Each row was made from one walk, in order. Every step used is in the known rows, and no mark comes twice. Write each row's walk.
Known rows:
sived/muren/vudos: [-2.224,-5.082,-2.416,-1.795,2.778,5.624,-0.733,-2.047,3.960,3.210,0.029,-1.653,-1.493,-1.029,2.366,-2.107,-0.844,0.076,2.047,-0.588,-2.632,0.796,-1.689,1.186,-0.662]
tovi/sifef/vudos: [2.131,-0.598,0.259,-1.625,0.157,1.681,-0.908,-0.552,1.485,-1.096,-2.238,-0.363,-1.469,0.168,2.685,0.924,1.636,0.125,3.360,-1.371,0.040,1.705,-2.358,1.538,-2.659]
talo/tovi/sived/sifef/muren/vudos: [0.318,-3.285,-4.221,-0.843,1.105,5.559,0.763,-1.226,4.022,4.315,-0.321,-2.433,-0.650,-1.295,3.488,-2.732,0.586,1.464,0.326,-1.098,-2.943,3.181,-1.816,-0.107,-1.830]
tovi/sived/talo/vudos: [-0.467,-3.904,-4.236,2.856,2.251,1.730,-3.517,-0.662,4.642,3.324,0.921,1.337,-2.601,-2.560,2.423,1.984,3.342,-1.545,3.297,-2.291,2.722,-0.036,-3.673,4.455,1.351]
tovi/sifef/talo/vudos/sived: [1.374,-3.509,-2.951,-2.486,1.636,0.209,-2.994,-0.094,3.108,0.526,-1.586,1.503,-1.390,-0.383,4.822,0.841,3.119,0.146,3.386,0.819,5.124,2.380,-0.047,2.213,-2.007]
tovi/vudos/sived: [3.266,-0.831,-4.102,-2.336,1.679,3.799,-0.032,-0.775,2.476,-2.505,-1.663,-0.885,-2.360,0.594,3.986,0.468,0.899,1.359,1.934,1.240,7.864,0.272,0.352,1.020,-1.252]
muren/tovi/sifef/talo/vudos/sived: [2.726,-4.157,-2.742,-2.407,1.677,1.837,-2.114,0.298,3.058,1.065,-1.489,1.468,-1.063,-0.490,5.042,0.548,3.330,0.506,3.365,0.679,5.909,2.163,-0.734,2.445,-1.436]
tovi/sived/talo/sifef/muren: [-0.447,-3.505,-2.235,1.111,1.312,2.135,-2.854,0.087,3.729,1.973,-1.246,-3.559,-3.301,-0.061,2.510,-1.396,1.657,2.502,6.101,-0.926,-5.383,2.112,-0.322,1.163,-2.086]
sived/talo/tovi/sifef: [2.945,0.481,-0.946,0.395,0.139,3.397,-3.539,2.018,0.513,2.782,-3.596,-0.462,-0.719,-0.774,3.065,0.887,3.554,1.757,1.638,-1.663,-0.259,0.767,-2.333,3.196,0.314]
sived/vudos: [-0.536,-1.349,-2.016,0.907,0.909,5.913,1.127,-1.182,2.237,2.041,-0.860,0.142,-1.633,1.048,2.372,-0.953,0.162,0.451,2.519,0.092,0.014,0.563,-3.152,3.043,1.115]
sived/sifef/talo: [-1.296,-1.886,-1.651,-5.312,0.891,-0.727,-3.440,0.682,2.338,2.479,-3.824,-1.373,-1.258,-0.373,4.718,1.431,2.081,1.855,5.905,-0.011,-3.443,1.838,0.262,2.823,-2.904]
muren/vudos/sived: [2.756,-1.648,-2.844,-2.987,2.238,2.144,0.692,-0.811,3.696,-1.434,-1.179,0.871,-0.810,0.167,4.211,-0.041,0.767,1.286,2.839,0.853,5.009,2.264,0.848,-0.015,-0.778]
vudos/sived/muren/talo: [-1.456,-2.229,1.989,-3.588,2.082,3.500,-6.536,1.328,2.076,2.793,-0.973,-1.138,-3.807,0.586,2.613,-0.520,0.997,1.343,5.744,2.268,-0.655,-0.190,1.340,1.173,0.561]
tovi/sifef/muren/vudos/sived: [2.576,-2.224,-2.795,-2.977,2.104,2.741,-0.236,-1.177,3.370,-0.210,-1.758,-1.362,-0.989,0.307,5.144,-1.271,1.236,1.619,2.683,1.408,2.296,3.133,1.068,-0.534,-2.570]
vudos/sived/sifef/talo/tovi: [1.736,-2.511,-1.338,-3.402,-0.731,3.922,-3.568,1.680,1.089,4.028,-2.150,1.417,-0.104,-0.584,2.041,-0.326,2.338,2.761,2.739,-1.937,3.830,2.178,-1.189,1.862,0.416]
muren/tovi/sived/talo/sifef: [3.426,-1.112,-3.068,1.393,1.660,0.535,-1.472,2.150,5.219,-0.317,-1.750,-0.176,-2.692,-0.224,2.757,0.713,2.698,2.587,7.057,-1.754,-2.698,1.446,-2.144,3.083,0.140]
tovi/sifef/talo/vudos: [-2.160,-5.622,-2.380,0.784,0.864,0.436,-3.093,-0.218,2.589,3.485,-1.378,0.524,-1.562,-1.925,4.626,1.378,3.182,-0.988,1.978,-1.760,-0.813,1.033,-1.860,4.331,-1.731]
talo/sifef: [0.442,-1.134,-2.116,0.843,0.196,-0.227,1.274,2.176,4.016,-1.604,-1.827,0.074,-1.990,0.459,2.464,-0.593,1.059,2.431,3.406,-0.830,-5.250,2.079,-0.607,1.802,-1.840]
tovi/vudos/sived/talo/sifef: [2.334,-1.332,-3.242,-0.683,1.707,1.185,-0.911,0.716,5.569,-2.192,-2.361,-1.539,-2.928,0.559,3.753,0.729,2.601,2.367,7.029,-1.078,0.088,1.059,-0.888,2.757,-1.734]
tovi/vudos: [0.578,-1.785,-3.860,1.192,0.901,5.241,1.274,-1.240,1.774,-0.651,-1.540,-2.855,-2.978,-0.417,3.514,0.762,-0.032,0.903,-0.221,-1.189,2.985,-1.964,-1.304,2.570,-0.543]
sifef/talo/vudos/sived/muren: [-2.482,-6.447,-2.512,-4.429,2.825,4.706,-6.200,-1.101,3.133,3.705,0.225,-0.203,-2.681,-0.349,1.488,-2.068,1.081,-0.544,4.813,1.704,1.821,1.200,-1.572,2.148,-1.809]
muren/tovi/vudos/sived: [5.203,-1.668,-3.901,-2.064,1.662,5.736,1.353,-0.349,2.465,-1.537,-1.541,-0.854,-1.742,0.476,4.353,-0.043,1.143,2.206,1.893,1.106,8.879,-0.096,-0.552,1.383,-0.434]
vudos/sived: [2.704,-0.188,-1.760,-3.066,1.604,0.974,-1.074,0.570,2.145,-1.833,-1.702,1.455,-1.449,0.735,3.092,0.642,1.226,1.663,3.716,1.824,5.456,1.769,1.149,0.484,-0.631]
talo/vudos/sived: [1.457,-2.633,-3.399,-1.309,1.511,1.755,-0.758,-0.181,3.553,-0.202,0.051,2.402,-1.306,-0.359,3.083,0.208,2.199,-0.167,1.971,0.993,6.504,1.898,-0.697,1.613,-0.834]
tovi/sifef/muren/sived/talo: [0.660,-2.248,-3.239,-1.748,3.801,0.718,-4.688,0.715,2.535,2.079,-2.688,-3.448,-2.738,-0.280,4.487,1.830,3.264,2.228,9.078,-0.415,-1.039,-1.195,0.033,2.641,-0.294]

Which walk is each row?
[3.530,-2.704,-0.316,-1.148,0.299,5.923,-3.740,0.166,1.799,2.559,-0.620,1.869,-0.946,-0.663,0.338,0.821,2.484,2.025,4.752,-3.527,9.008,0.536,-2.449,2.155,3.076]	sifef/vudos/sived/talo/tovi
[5.335,-0.129,-3.568,2.153,1.629,2.670,-0.913,2.294,1.883,1.409,-0.342,1.616,-1.894,-1.029,2.077,0.572,1.230,1.899,1.882,0.010,2.413,0.947,-2.271,1.593,2.382]	muren/tovi/sived
[1.812,-2.793,-3.559,1.785,0.362,8.489,-0.950,-0.982,1.518,1.988,-1.075,-2.142,-2.445,-1.174,2.265,0.811,1.266,1.543,0.547,-3.694,6.890,-2.429,-2.948,3.509,1.903]	sived/talo/tovi/vudos
[2.155,-6.969,-1.567,-2.676,2.329,7.442,-2.335,0.116,2.636,4.833,-0.049,-0.072,-1.225,-0.593,2.370,-1.943,1.444,1.449,4.437,0.685,3.477,0.288,-2.906,2.876,0.398]	sifef/talo/vudos/sived/muren/tovi
[-1.214,-2.767,-3.170,-1.348,2.782,4.235,-6.324,0.357,2.188,3.299,0.305,-0.445,-3.558,-0.613,-0.110,-1.794,0.001,-0.048,3.400,1.533,-2.109,0.856,-2.219,1.576,-0.226]	tovi/sived/muren
[-1.249,-2.853,2.402,-4.097,1.900,4.098,-6.442,0.606,2.299,2.295,-0.631,-1.158,-3.882,0.720,2.241,-0.467,0.934,0.976,6.509,1.625,0.326,0.034,0.790,1.042,0.163]	sifef/vudos/sived/muren/talo
[0.559,-3.186,-4.775,0.117,1.635,6.958,0.037,0.346,1.540,3.463,-1.164,-1.606,-1.632,1.398,3.523,-2.784,1.372,1.768,3.227,0.497,-0.570,0.834,-2.844,1.807,0.058]	talo/tovi/sifef/muren/sived/vudos
[1.105,-3.287,-4.155,-0.394,-0.454,7.213,-0.826,-0.473,1.285,2.411,-1.915,-2.384,-1.911,-0.924,3.286,0.062,1.186,1.836,-0.215,-2.898,4.553,-0.952,-2.382,2.993,-0.266]	sived/sifef/talo/tovi/vudos
[-2.391,-5.444,-4.835,-1.805,1.480,0.113,-2.099,0.379,4.106,4.001,-0.649,0.578,-1.297,-1.772,4.571,0.637,3.179,-0.544,3.257,-0.950,-0.922,1.088,-2.172,3.802,-2.251]	muren/sived/sifef/talo/vudos
[1.742,-3.201,-1.866,-3.404,-0.437,4.699,-2.766,0.994,1.841,4.266,-1.951,1.162,0.136,-0.901,2.656,-0.620,2.082,2.599,2.323,-2.412,3.658,2.479,-1.302,1.667,0.217]	muren/vudos/sived/sifef/talo/tovi
[0.012,-3.528,-1.250,-5.684,2.453,5.253,-5.352,-1.052,2.470,1.482,-0.785,-0.946,-2.563,0.749,1.129,-2.254,0.779,-0.060,5.094,2.097,1.452,1.839,-1.908,0.922,-2.854]	tovi/sifef/vudos/sived/muren
[0.361,-5.391,-3.921,3.125,2.175,3.908,-3.064,-0.801,4.552,4.978,1.317,0.296,-2.449,-2.540,2.634,0.889,3.533,-0.875,3.581,-2.232,2.504,-0.001,-4.122,4.169,1.319]	sifef/muren/tovi/sived/talo/vudos
[-0.805,-5.744,-3.425,-1.332,2.563,5.739,-3.674,-1.365,3.447,4.385,0.244,-0.610,-1.849,-1.604,2.118,-1.934,-0.289,0.388,2.464,-1.625,-0.751,1.619,-2.035,1.106,0.503]	sifef/talo/tovi/sived/muren/vudos
[-1.080,-3.567,-1.749,-4.729,2.850,5.119,-5.129,-0.391,2.520,1.910,-0.452,-0.592,-2.627,0.489,0.802,-2.288,0.197,0.447,4.566,2.725,1.172,1.127,-0.862,1.114,-1.484]	vudos/sived/muren
[0.147,-1.964,-4.837,-0.414,2.395,4.546,1.271,0.356,2.411,1.302,-0.910,-0.106,-1.851,1.430,3.485,-1.136,0.588,1.215,4.230,0.923,0.497,-0.094,-2.387,2.344,0.892]	muren/sived/vudos
[1.066,1.674,-6.307,-5.367,1.845,-0.261,0.738,2.987,3.687,1.169,-2.550,-1.005,-0.671,0.311,4.228,-0.487,2.435,2.057,3.699,2.581,-4.041,1.564,-1.252,1.310,-3.541]	muren/sived/sifef
[1.609,-4.110,-0.244,-4.092,1.827,1.698,-5.413,0.906,0.696,2.838,-4.326,-1.649,-1.436,-0.074,5.374,0.684,2.589,2.221,6.233,0.413,-0.981,1.296,0.178,3.030,-2.028]	vudos/sived/muren/tovi/sifef/talo
[0.161,-2.315,-2.624,-6.757,1.528,-0.395,-2.973,-0.085,3.455,1.731,-3.636,-1.219,-0.923,-0.162,5.764,0.958,2.127,1.922,6.250,0.522,-0.872,2.854,0.843,1.921,-3.492]	muren/vudos/sived/sifef/talo
[-3.356,-5.514,-0.274,2.519,0.566,3.205,-2.509,-0.066,3.209,4.902,1.047,-0.668,-2.895,-1.576,3.229,-0.139,2.194,-0.579,1.544,-1.077,-1.289,0.007,-1.041,2.677,0.099]	sifef/muren/talo/vudos
[0.663,-1.363,-1.830,0.411,1.344,-0.053,-0.890,1.431,5.076,-0.943,-2.292,-0.911,-2.536,0.128,2.701,0.925,2.390,2.311,7.213,-1.913,-4.069,1.034,-1.095,3.103,-0.862]	sived/talo/sifef
[-2.806,-5.350,-3.514,-1.150,0.704,0.758,-2.112,-0.347,4.055,4.273,-0.705,0.588,-1.259,-1.955,3.954,0.734,2.952,-0.924,2.422,-1.312,-1.016,1.542,-2.501,4.167,-2.233]	sived/sifef/talo/vudos
[-1.242,-5.131,-4.587,1.299,2.890,1.516,-2.222,-0.127,4.561,3.071,0.523,0.658,-2.158,-1.943,3.304,1.828,3.509,-0.931,4.749,-1.952,2.471,-1.181,-2.780,4.346,0.908]	muren/sived/talo/vudos
[-0.049,-2.629,-4.811,-0.401,2.267,5.557,0.460,-0.020,2.045,2.490,-1.540,-2.305,-2.007,1.681,4.230,-2.253,1.139,1.514,4.180,1.395,-2.055,0.752,-2.258,1.885,-0.831]	tovi/sifef/muren/sived/vudos
[3.299,-0.639,-0.738,-3.702,2.583,1.514,-4.529,-1.054,3.490,-0.690,-2.593,-0.589,-2.240,0.129,3.533,2.878,3.353,0.940,9.093,-0.866,5.686,0.541,-1.096,2.707,-0.403]	tovi/sifef/vudos/sived/talo
[-1.947,-5.488,-2.901,-3.619,2.704,5.611,-4.851,-0.973,3.406,3.100,0.813,0.111,-2.509,-0.313,0.912,-2.508,0.857,-0.813,3.432,2.048,1.960,1.187,-2.138,1.880,-1.667]	talo/vudos/sived/muren
[1.225,0.975,-4.083,-5.293,0.859,1.428,-0.661,1.384,5.113,1.870,-1.554,0.357,-0.926,-0.041,4.356,-0.501,3.371,0.494,2.532,2.707,0.038,3.083,-1.746,1.831,-3.774]	muren/talo/vudos/sived/sifef
[-0.925,-4.234,-4.039,-0.887,3.189,5.037,-2.017,-1.501,4.053,3.068,0.532,-1.026,-2.154,-1.315,2.297,-1.954,-0.598,-0.172,1.841,-0.361,-2.045,1.433,-2.051,0.794,-0.273]	tovi/sived/muren/vudos
[-0.588,-2.207,-0.831,0.198,0.589,3.156,-2.254,0.102,0.548,2.944,-2.775,-4.166,-1.982,-0.010,3.738,-1.484,1.491,1.834,1.878,0.684,-5.990,1.884,0.161,0.794,-3.336]	tovi/sifef/muren
[1.392,-2.387,-1.941,1.925,-0.452,8.011,-0.609,0.238,0.949,1.978,-0.877,-1.959,-2.711,-0.780,2.731,0.171,0.827,1.844,-1.105,-2.793,5.458,-2.260,-1.661,2.424,2.014]	muren/talo/tovi/vudos
